Each row was made from one small tree. Brackets hold a mark, then the marks that hang from it, in the order of their numbers. Every link used is in the known rows. Write each row's tree.
Known rows
(J958 J29 J182): [-10.4 -32.2   4.1  11.0  -9.4 -27.2  20.2  -4.8   5.2  -3.1   9.0   9.1
 -12.5 -35.6 -15.4  23.8  -7.1 -27.4  -0.2   3.1 -14.3   3.0  29.8]
(J958 J29): [  0.3 -13.1   0.8  18.6  -9.9 -11.2  15.8  -4.2   4.5  -4.2   5.9   6.1
  -5.6 -16.1  -6.6  17.2  -1.7  -9.0   3.2   2.0  -4.3   5.0  14.1]
(J958 J29 (J182 (J780 J15))): [  3.8 -41.7   9.5 -13.0  -2.3 -31.2  13.3  -9.6   5.4 -12.7  23.7  18.9
 -17.1  -9.2  -9.4  15.5  -4.6 -27.6  -6.7   7.8 -12.8   4.4  27.8]
(J780 J15 (J182 (J116 J410) J958)): [ -3.8  -5.9   6.3 -37.9  -5.2   1.6   2.4 -12.9  -0.6 -42.1   1.4 -20.4
   7.1  -6.5  18.4 -20.2  17.8 -27.7 -17.1   2.6  26.7  -8.7  17.3]
(J410 J116): [  2.8 -11.3  -8.4  11.6  15.0  16.6   9.2   1.1   3.8  -1.1   3.8   7.3
  -9.1  -9.4  -0.3  17.0  -4.8  -7.3  -3.3  -1.4  17.3  13.2  10.4]
(J780 J15 J182): [ -7.1  -2.4   3.0 -27.3 -13.1  -9.5  15.1  -9.6   0.1 -13.9   1.5  -8.2
  -2.1   7.4  12.1  13.4  10.7 -14.7 -21.0  -1.9  -5.5 -12.9   2.5]
(J29 (J958 (J182 J780) (J410 J116))): [ 21.9 -40.9  -2.3  -5.0  13.5   4.9 -19.2   6.7  13.1  -9.1  27.8  12.4
  -8.9 -34.7  -1.7   0.8  -3.1   1.4   7.2   4.0  32.6  23.7  41.8]
(J29 (J958 J182 (J410 J116 J780))): [ 10.9 -30.2  -1.7 -11.4  16.8  12.2 -17.6  10.4   7.9 -10.0  21.3  22.0
  -9.2 -58.7 -14.0  27.1   0.4  16.8   0.9  -4.8  75.9  20.5  28.7]
(J29 (J958 (J410 J116))): [ 17.2  -9.3  -7.7   6.5  -1.2  25.7 -15.6   8.3  10.0  -9.3  18.7   3.5
   2.2 -28.8   2.5  11.1   2.3  17.7   3.2   1.9  48.9  27.1  23.0]
(J410 J116 (J780 J15 (J182 J958))): [  6.0 -23.3  -5.9 -36.7  17.9   7.4  19.4  -5.8   7.6 -37.1   8.3  22.3
 -15.1 -23.6   4.0  23.4   8.5  -8.7 -17.9  -7.9  83.0   0.2  13.5]
(J182 J958): [  7.1  -6.1  -4.2 -12.4  -3.2  -2.9   4.2  -1.4   9.2 -26.4   3.5   1.5
   2.8 -10.7   4.1 -18.9   0.3 -12.4   5.8   5.9  37.0   6.2  15.0]
(J116 (J410 (J780 J15 J182))): [  0.3  -9.1  14.5 -11.6   5.5  -1.5  -9.0  -9.6  -6.6  -1.5   0.4   4.9
 -14.4 -27.3   1.6  12.0  13.0  13.8 -15.7 -12.0  26.2 -18.4  -4.9]
(J116 J410): [  2.2  -4.3   8.4  23.1  -2.3   4.9 -15.6  -4.7  -3.4  10.7  -1.4  -8.2
  -7.0 -20.2   2.5  -8.6   1.6   6.7   0.7  -1.8  -6.5  -1.0   3.8]
(J780 J15 (J182 J116 J958)): [ -5.0  -4.2  -0.6 -58.1  -3.4  -2.7  14.7  -9.4   2.2 -49.8   1.6 -14.2
  12.5   9.4  16.2 -12.4  16.0 -31.6 -17.4   3.3  31.5  -8.1  14.4]
(J116 (J410 (J780 J15 (J182 J958)))): [  5.9 -15.1  11.4 -19.1   2.7  -4.0  -5.8 -11.0  -0.3 -21.7   2.4   5.6
 -12.1 -34.1   5.7  -1.4  13.5   4.9 -12.6  -8.7  52.2 -12.0   5.9]
(J29 J958): [  7.6 -10.6  -2.9 -23.1   2.7   8.4 -16.8   3.6   0.8  -8.0  13.0   5.3
   5.8 -18.2  -1.9   5.8   3.9  12.9  12.2   2.7  28.6  11.5  10.1]
(J182 (J958 J29)): [  6.5 -18.7  -4.0   3.8 -14.2 -13.0  18.4  -5.7  13.1 -31.2   8.9   8.8
  -1.8 -23.5  -1.4  -3.2  -1.2 -20.2   8.4   8.1  29.5  11.6  26.1]
(J780 J15): [ -1.5   7.3   3.6 -21.0  -7.1   3.6   1.9  -4.2  -2.6 -10.1   8.8   1.6
  -0.6  17.3   1.5  13.8   4.1  -1.6 -17.5   5.7  11.4   4.1  -7.5]
(J29 (J958 (J182 J116 J780))): [  7.4 -36.5   2.9 -55.3  28.0  -3.5 -25.0   3.1  -1.8 -19.4  19.6   7.6
   6.9 -15.4  -4.7 -13.2   3.9  -7.9  15.5   4.2  17.3   7.3  25.1]
(J29 (J958 (J182 (J780 J15)))): [ 11.9 -36.8   5.8 -49.8   9.3  -9.2 -21.6  -1.9   2.0 -14.9  28.3  15.6
  -4.5 -11.7  -4.8   3.9   1.7  -4.3   4.4   8.6  21.4  10.6  21.7]
(J29 (J958 J410)): [ 15.8  -1.3  -0.7  -2.3 -11.4  12.7 -24.6   8.2   7.3  -7.9  15.6  -2.5
   9.3 -20.2   2.2  -1.5   6.4  23.2   5.5   2.6  35.3  17.5  13.8]

Which tree is each row?
[  9.7 -31.8   9.0   6.9   4.7 -21.7   0.5  -0.4   9.3 -16.2  18.1   1.3
  -1.1 -16.0  -4.9 -12.1  -0.8 -20.0  -1.4   4.7 -10.9   5.0  37.4]	(J958 J29 (J182 J116 J780) J410)
[ 14.6 -16.3  -1.7  36.5   5.4   8.9  11.0   4.6  11.4  -7.6  12.9  22.9
 -16.5 -40.7 -11.1  33.1  -1.2  15.1  -7.5  -7.3  55.5  16.3  17.5]	(J958 J29 (J410 J116 J780))
[ 31.5 -18.2   4.8  -1.3 -18.9 -13.5   2.1  -7.6  19.8 -41.2  28.1  11.3
  -3.9   3.9   7.8 -20.6   2.8  -9.2  -6.4  13.8  36.2  17.9  28.5]	(J182 (J780 J15) (J958 J29 J410))
[  5.2  -9.3  -1.9 -23.8  28.7  21.1   5.2   0.5  -2.6 -12.2  11.2  29.4
 -16.4  -9.9  -8.0  39.9   2.4  12.0 -19.9  -6.6  69.9   9.8  -6.1]	(J410 J116 (J780 J15))
[ -5.7  -2.5   6.9 -58.4  21.6   0.5   2.6  -4.1  -8.9 -24.2  -1.3   7.2
   1.6   1.0   1.8  15.5  17.6   1.5 -19.8 -11.6  40.8 -18.9 -11.0]	(J410 (J780 J15 (J182 J116)))
[ 12.8  10.2   3.5 -41.9  10.7  14.8 -11.5   4.6   4.1 -48.5   9.4   4.0
  13.7   0.4   1.3 -15.2  13.4   7.0 -15.2   2.0  89.0   7.7   3.9]	(J182 J116 (J958 (J410 (J780 J15))))
[  4.4 -10.8   6.0   5.8  -1.2  -9.4  10.9   0.5   6.1 -19.1   1.6   3.1
   1.0 -31.3  -1.9  11.2  12.9   6.7  -8.4 -12.5  28.7  -9.2  16.9]	(J958 J29 (J410 (J780 (J182 J116))))
[  3.7 -28.4   9.6 -30.8   8.5 -20.5  -2.2  -6.0   0.9  -8.0  17.4  11.5
 -11.6   8.3  -3.0  -0.2  -2.4 -18.3 -10.0   6.3  -8.8  -0.3  14.5]	(J958 (J182 (J780 J15)))
[  5.3  -0.8  15.8  -7.3  10.1   8.3 -19.7  -5.1  -9.1   1.8   5.7  12.6
 -13.3 -19.5  -6.1  12.6   7.6  24.1 -12.9  -6.3  40.6  -4.4 -13.9]	(J116 (J410 (J780 J15)))
[ -2.6 -24.7   3.3  -3.1  -4.8 -10.6  12.5 -12.9   6.0 -34.7  -3.4 -16.5
   3.2 -36.4  12.3 -20.2  12.3 -31.5   3.5  -1.6  11.6  -8.2  35.8]	(J780 (J182 (J116 J410) (J958 J29)))
[ 15.9 -27.8   4.1   0.5   5.2  -1.2  -1.6  -0.1  11.3 -10.1  24.8   8.7
 -16.8  -3.4   2.2   5.1  -5.6 -14.0 -20.5   5.4  13.5  16.7  29.9]	(J958 (J182 (J780 J15)) (J410 J116))
[-14.6 -17.1  10.8  -8.5  16.4  -3.2 -10.3  -2.6  -7.9  -3.2  -1.3 -12.2
   0.1 -26.2  -5.8  -8.6   1.5 -20.0  -3.7  -0.9  -7.1  -3.9  19.0]	(J958 (J182 (J116 J410)))
[ 17.9 -12.3   2.6 -62.7  18.9   3.7  -8.1  -5.6   3.0 -48.2  16.4   4.1
  11.1  29.9  10.9 -39.2   9.9 -17.6  -4.3  11.5  40.2   6.9  11.5]	(J182 J116 (J780 J15) J958)
[ 10.9 -41.6   3.1 -35.7  14.7 -11.8 -21.7   1.5   3.7  -7.7  21.3  13.8
  -4.5 -24.3  -5.4  -6.3  -1.0  -1.3  16.7   3.7  12.1   8.8  28.4]	(J29 (J958 (J182 J780)))
[ 16.8 -17.4  -8.7  35.2 -16.2   4.1  19.5   0.2  22.3 -32.5  15.3   5.6
  -6.5 -34.6   2.3   1.6  -3.8 -15.0  -2.1   7.3  51.0  26.3  39.9]	(J182 (J958 J29 (J410 J116)))
[ -0.1  -3.0  10.9 -15.0  31.7  15.1 -22.7   0.3 -12.4  -3.9  -4.8   1.4
   1.9 -19.8  -5.4  -9.7   9.9  16.1  -0.8  -9.4  33.2  -7.7  -7.4]	(J182 (J116 (J410 J780)))
[ 26.5  -2.0   4.4 -42.3   7.6   6.6 -14.4  -1.0   9.1 -49.3  19.5  -3.8
  14.6  28.7  15.4 -44.6  10.9  -6.9 -10.9  12.1  46.5  11.7  15.2]	(J182 J116 (J780 J15) (J958 J410))
[ -8.8  -7.6   5.9  -8.5   7.5   0.2  -3.5  -7.5  -6.0  -8.3 -10.9 -23.8
   4.9 -14.4  13.1 -18.2  14.2 -13.4  -3.7  -8.2 -17.5 -18.8  12.4]	(J780 (J182 (J116 J410)))
[  8.6 -16.9   8.5 -36.1  -0.7   0.8 -24.9   6.4   2.8 -16.6  24.6  17.2
  -2.7 -38.7 -13.2  25.6   6.2  21.3  -9.4  -0.4  70.2  12.5  14.6]	(J29 (J958 J182 (J410 (J780 J15))))
[ 19.1 -29.2  -0.9 -27.2  15.8  -9.8   3.1  -5.0   9.5 -44.4  13.2   8.7
   5.9   1.8   4.0 -37.1   4.2 -24.5  13.8   9.4  24.4   7.0  28.6]	(J182 J116 J780 (J958 J29))
[ 20.1 -15.3  10.4 -40.6  18.5   7.3 -22.0  -9.7  -0.6 -39.4  14.9  -2.8
   4.4  13.9  13.4 -46.9  10.7 -12.2  -3.0  10.2  35.1   6.2  14.1]	(J182 (J116 J410) (J780 J15) J958)
[-15.7 -27.9   5.0 -10.6   5.9 -18.1  16.5  -3.0  -0.9 -14.8   5.3   1.8
  -0.2 -26.5 -13.9  15.8  -1.9 -33.5  -0.6   3.0  -8.0   2.2  29.0]	(J958 J29 (J182 J116))
[ 15.7 -27.7   5.2 -35.5  14.9   0.0 -31.8   6.8   4.6 -19.1  22.3  -0.5
   9.7 -18.3  -0.4 -20.8   5.5   2.8   8.9   4.8  23.0  12.1  32.1]	(J29 (J958 (J182 J116 J780) J410))
[  5.5 -36.5   1.5  30.6   7.1  -7.9  16.8   3.9  12.8  -7.3  15.9  25.4
 -23.1 -59.9 -19.2  39.6  -5.7  -3.6  -9.7  -6.4  46.7  14.2  35.2]	(J958 J29 J182 (J410 J116 J780))
[ -1.8 -21.8   6.5  34.2 -25.3 -24.6  13.4   0.3  11.9  -5.2  13.9   0.4
  -8.7 -38.0 -10.0  16.2  -5.2 -15.4  -7.5   3.1  -6.3   9.3  36.8]	(J958 J29 J182 J410)
[ 13.4  -7.6  15.0 -30.6  22.7  10.1 -25.5  -7.8  -9.5 -14.3  10.8  -4.6
   1.3  21.5   9.2 -27.8  10.4  -0.8  -8.8   3.7  -0.6  -2.3  -0.4]	(J182 (J116 J410) (J780 J15))
[  6.4 -18.4   2.5  -8.0 -10.6  -2.2 -19.6   7.4   7.8  -8.3  17.8  -1.3
   3.5 -39.2  -6.4   6.9   1.1   5.1   3.8   3.5  27.7  15.1  28.9]	(J29 (J958 J182 J410))
[ -2.0  -7.4   8.8 -20.3  20.5  -3.4 -11.9   8.8  -1.9 -12.7   3.9   4.7
   3.3 -25.8 -13.8   1.5   4.7   5.2 -12.4  -7.4  42.1  -3.1   9.1]	(J958 (J182 J116) (J410 J780))
[-11.4 -15.3  16.4 -35.0  24.3  -0.4 -14.4  -3.5 -13.1 -10.0   5.0   4.9
  -5.4 -25.2 -12.4   9.1   7.1  -4.6 -16.4  -4.4  31.3  -5.7   4.3]	(J958 (J182 (J116 (J410 (J780 J15)))))
[  9.3 -20.9   4.9 -20.8   6.1  -1.4 -25.7   9.6   4.8  -8.6  18.3  16.0
  -1.6 -51.1 -14.0  14.9   3.8  23.3   4.1  -4.5  62.7  10.2  19.9]	(J29 (J958 J182 (J410 J780)))
[ -6.5 -23.0   1.0 -47.4  14.9   2.0 -16.7   4.5  -3.7 -17.0  12.4   0.3
  10.9 -27.2  -8.1   4.1   4.7 -10.5   9.0   3.3  27.7   8.0  23.7]	(J29 (J958 (J182 J116)))
